Each row was made from one small tree. Brackets hold a mark, then the marks that hang from it, in the order of their numbers. Every link used is in the known rows. Write each row's tree.
(in the rows, 128 means zero)
Known rows:
[z831 [z119 z495]]: [142 167 184 151 124 115 115  95 178 135 112 127 128 136 191 129 111 127
 135 144 122 141]
[z588 z495 [z831 z368]]: [116 180 133 167 124 100 133  63 139 143 116 159  69 155 193  93  91 106
 142 110 136 129]
[z368 z90 [z831 z119]]: [154 135 192 136 136 169 108  78 166 160 120 103 149 156 157 136  53 124
 150 153 159 140]
[z368 z90]: [120 129 136 113 144 143 100 126 148 167 101 106 130 151 160 128  72 132
 159 129 152 141]
[z575 [z119 [z495 [z368 z90 z831]]]]: [152 139 127 135 125 130 144  99 150 141  91 128 128 170 193 117  84 132
 143 156 152 157]
[z588 z495 [z831 [z119 z90 z575]]]: [113 171 170 172 127 101 123  72 149 165  89 137  95 144 203  90  72 105
 147 117 128 112]
[z119 z90 [z495 [z368 z831]] z575]: [100 139 199 146 105 129  95 117 163 167 130  72 110 173 143 135  93 155
 122 164 136 137]
[z886 [z119 z495 z575]]: [122 127 195 139 122 127 131 131 140 140 118 141 129 143 193 116 121 124
 138 156 127 111]
[z831 [z119 z495 z575] z368]: [125 166 196 179 120 142 131  81 178 128 143 105 101 174 204 163  92 128
 131 117 128 142]
[z575 [z119 [z90 z368]]]: [124 139 120 139 146 145 150 140 137 148  82 116 129 139 207 128 107 106
 168 138 167 130]
[z831 [z119 z575] [z368 z90]]: [125 143 183 171 147 173 129  89 166 144 128  84 113 184 194 184  54 118
 162 101 143 134]
[z831 [z119 [z90 z368] [z495 z588]]]: [104 170 192 172 126 120 113 112 192 140 104 104 114 127 182 125  99 137
 164 170 128 137]
[z831 z368]: [120 153 151 146 135 147 136 106 142 130 138 123  95 154 173 163 120 115
 145 114 153 138]
[z886 [z119 z90 [z495 z368] z575]]: [126 128 207 152 125 133 121 141 147 145 120 105 123 151 167 143 111 131
 158 165 123 110]
[z119 z575]: [ 81 114 159 126 141 143 123 130 119 169 101 122 120 151 181 127 114 119
 127 117 155 112]
[z495 [z119 z575] [z588 z831]]: [ 28 113 149 133 133  88 147  97 139 160  48 113  78 145 160 108  77 135
 173 161 172 115]
[z495 z119]: [101 119 142 118 145  95 123 124 143 148  95 116 117 136 146 137 115 129
 157 136 151 134]
[z495 z368]: [118 125 133 143 165 137 117 114 121 139 106 125 109 156 129 158 130 127
 159 140 140 119]
[z368 z90 [z831 [z119 z495 z575]]]: [139 136 201 139 121 159 101  76 174 165 126  96 146 169 167 123  43 138
 133 156 150 145]
[z495 z119 [z588 z831]]: [ 52 130 140 129 133  79 145  93 149 148  52 123  79 130 151 108  87 134
 181 169 168 126]
[z495 z119 z588]: [ 51 109 161 130 134  92 145 120 146 155  57 125  93 128 139 121  90 145
 181 168 160 144]
[z495 [z119 z575] z368 [z588 z831]]: [ 31 101 134 155 157  95 143  86 128 148  49 102  68 171 121 137  79 145
 191 171 161 108]
[z119 z90 [z495 z588]]: [ 88 164 195 134  86  99 108 131 186 164  97 101  95 126 161 107  95 159
 146 180 138 163]
[z495 z368 z588]: [ 69 116 153 156 155 134 139 110 125 145  70 133  86 149 122 144 107 143
 180 171 150 130]
[z831 [z368 z90]]: [125 147 143 140 139 156 120 107 155 143 134 103 102 170 168 163  79 125
 158 112 153 149]
[z495 z119 z368 z588]: [ 55  98 147 151 160  98 141 109 136 142  58 114  83 155 100 152  92 154
 198 178 150 137]

Write each row's tree:
[ 81  92 135 142 170 112 121 117 123 150  94  95 107 176 116 166 106 139
 167 137 143 117] -> [z495 [z119 z575] z368]
[108 134 194 155 127 132 117 148 151 142 128 114 126 139 187 120 121 125
 157 166 129 102] -> [z886 [z119 [z90 z368] z495 z575]]
[130 140 132 140 141 152 152 129 137 149  91 115 133 140 202 126 105 106
 163 147 172 129] -> [z575 [z119 [z90 [z368 z831]]]]
[120 179 138 151 146 120 117  84 161 135 101 109 106 130 192 126 113  96
 165 141 152  92] -> [z588 [z831 [z119 [z90 z368]]]]
[130 126 184 162 155 161 121  89 135 146 120 102 122 164 127 171 107 123
 153 154 145 114] -> [z495 [z368 [z831 [z119 z90 z575]]]]
[ 87 150 145 149 124  72 121  87 140 171  86 127  84 148 175  82  73 120
 151 123 138 120] -> [z588 [z495 [z119 z90 z575]] z831]
[150 156 207 145 115 140 122  72 166 141 132 132 136 138 169 122 109 123
 119 164 146 138] -> [z368 [z831 [z119 z495]]]
[117 178 161 188 129 112 139  50 147 144 111 146  78 164 212 106  73 103
 145 103 128 118] -> [z588 z495 [z831 [z119 z575] z368]]
[127 117 185 148 134 134 122 126 139 140 117 126 127 161 173 131 102 134
 154 159 124 111] -> [z886 [z119 [z495 [z368 z90]] z575]]
[117 175 149 144 126 106 119  69 162 140  99 120 105 147 207 109 105 110
 135 138 144 102] -> [z588 [z831 [z119 z495 z575]]]
[108 146 195 157 123 122 126 143 163 133 113 129 114 120 175 112 120 133
 177 190 131 118] -> [z886 [z119 [z90 z368] [z495 z588]]]
[119 116 209 141 136 153 136 153 127 159 110 111 131 133 180 150 114 108
 165 144 142  96] -> [z886 [z119 z90 z575]]
[120 150 153 133 102 117 154 126 163 157  67 120 113 140 209 111  84 134
 153 162 157 163] -> [z575 [z119 z90 [z495 z588]]]
[129 182 163 170 126  95 122  70 156 156  91 143  96 134 197  91  79 104
 153 124 127 120] -> [z588 z495 [z831 [z119 z90]]]
[148 149 215 146 125 158 124  87 158 153 127 112 137 132 159 145 103 112
 138 156 157 127] -> [z368 [z831 [z119 z90]]]
[124 158 177 164 154 144 115 120 166 142 111 101 130 126 178 152 114 110
 170 138 137 116] -> [z831 [z119 [z90 z368]]]
[ 61 125 157 147 150 152 103 156 135 171 115  82 117 145 171 132 114 122
 152 133 156 100] -> [z119 [z90 z368] z575]
[ 52 137 158 131 124  82 138 107 162 160  53  95  78 125 142 121  77 135
 192 174 169 129] -> [z495 [z119 z90] [z588 z831]]
[ 75 149 182 150 110 129  88 130 172 163 142  84 117 155 172 100 107 149
 122 167 143 125] -> [z119 [z90 [z368 z831]] z495 z575]
[ 37 137 139 144 138  85 132 112 160 151  61  96  77 126 144 112  86 135
 199 181 169 117] -> [z495 [z119 [z90 z368]] [z588 z831]]
[ 93 163 126 156 135  69 115  88 148 155  92 136  84 139 170  76  86 118
 162 133 137 120] -> [z588 [z495 [z119 [z90 z368]]] z831]
[153 176 180 169 122 140 116  79 201 126 142  94 108 174 191 164  62 135
 154 126 125 163] -> [z831 [z119 z495] [z368 z90]]
[134 145 212 148 115 146 123  75 159 148 131 124 136 148 175 122 101 124
 114 158 149 131] -> [z368 [z831 [z119 z495 z575]]]
[ 69 110 161 136 148 118 112 135 146 163 109  80 118 148 142 139 102 131
 161 146 160 116] -> [z495 [z119 [z90 [z368 z831]] z575]]
[ 90 131 157 144 124 114 102 111 146 151 118 114 106 177 161 120 111 153
 116 146 127 131] -> [z119 [z495 z368] z575]
[ 56 144 159 143 122  90 145  98 166 150  70  87  65 137 145 137  72 134
 196 166 170 134] -> [z495 [z119 z90] [z588 [z831 z368]]]
